In the rows, 128 means zero.
Known rows, with every step that occurs
bedo mopub: [155 155 105 111 158 135 138 163  98 138 126  82 131 116 136 167 132]
bedo zoki: [149 145 152 114 167 155 145 154 109 139 127  97 156  93 128 137 145]
ruguzum pefol: [134 145 107 107 162 117 135 141 136 127 137  87 163  92 147 138 157]
ruguzum bedo pefol: [151 129 102 125 175  93 158 154 105  88 144  55 141  98 145 145 141]
fomu bedo ruguzum pefol mopub: [130 142  78 130 186  79 143 164 107  90  76  60 186 104 160 172 156]
pefol mopub bedo: [154 160 100 113 187 141 142 148 111 126 102  83 141  92 125 162 131]
fomu bedo: [164 161 131 122 177 103 128 156 130 116 117  67 145 102 136 151 147]
bedo ruguzum pefol mopub: [119 129  82 113 162 113 156 164 108 114  98  75 166 107 160 162 150]
mopub bedo pefol: [139 148 116 107 183 102 137 141 102  82 120  88 133  99 122 142 134]
fomu bedo pefol: [147 142 105 128 187  80 127 146 101  85 117  59 154 111 143 151 147]
zoki ruguzum: [149 150 149 117 149 122 151 162 124 140 113 116 125 143 117 153 137]
lepor bedo: [169 143 151 117 151 116 147 140 126 115 127  68 124  76 146 150 134]
mopub bedo zoki: [156 168 158 105 187 141 142 147 107 109 113 105 154  78 112 139 140]
mopub pefol: [151 144 117 105 165 128 151 136 118 115 140  90 139 108 126 131 112]
fomu bedo zoki: [162 162 149 127 193 121 135 153 109 113 105  80 174  87 128 145 153]
lepor bedo mopub pefol: [171 160 103 112 167 103 151 132  79  83 115  62 144  94 135 155  89]
pefol mopub: [148 136  92 120 164 154 145 152 116 158 118  74 143 103 145 157 134]
mopub bedo zoki ruguzum: [153 179 176 116 183 128 153 157  99 106  87 134 153 121  92 148 132]

Rows
[135 182 148 109 194 108 151 144 105  89  86 129 193 109  99 140 149] -> mopub bedo zoki ruguzum pefol
[145 130  75 146 180  95 172 165  82  98 101  65 159 143 133 166 126] -> zoki ruguzum bedo pefol mopub
[148 171 134 127 193 143 157 156  86 121  68 119 173 119  99 163 126] -> pefol mopub bedo zoki ruguzum
[150 153 165 121 161 140 155 161 103 135 103 121 156 132 108 148 135] -> bedo zoki ruguzum
[133 169  90 120 189 105 147 141 110 105  79 105 180 123 115 163 138] -> zoki ruguzum pefol mopub bedo
[147 121  57 136 187 110 164 152  89 100 124  39 161 100 153 161 134] -> ruguzum bedo pefol mopub
[133 162  94 114 212 142 143 133  93 106  87  85 211  70 128 142 146] -> ruguzum pefol mopub bedo zoki
[127 147  98 130 185 139 157 145  92 132  85 101 214 125 125 151 144] -> bedo zoki ruguzum pefol mopub
[152 149 147 122 163  80 143 178 117  90  99  78 128 117 145 167 153] -> fomu bedo ruguzum
[141 149 114 109 175 116 158 172  98 104  84  92 130 106 134 175 131] -> pefol mopub bedo ruguzum
[142 134  64 141 197  96 131 145  87  95  96  46 173 113 152 163 139] -> fomu bedo pefol mopub
[132 119  65 125 174 133 142 142  88 124 116  64 153 114 154 158 130] -> bedo pefol mopub
[167 148 146 125 181 130 166 160 109 115 138  74 161  74 130 138 149] -> ruguzum bedo zoki
[172 160  81 116 182 105 166 156  87  88 136  56 149 104 127 147 105] -> ruguzum bedo mopub pefol
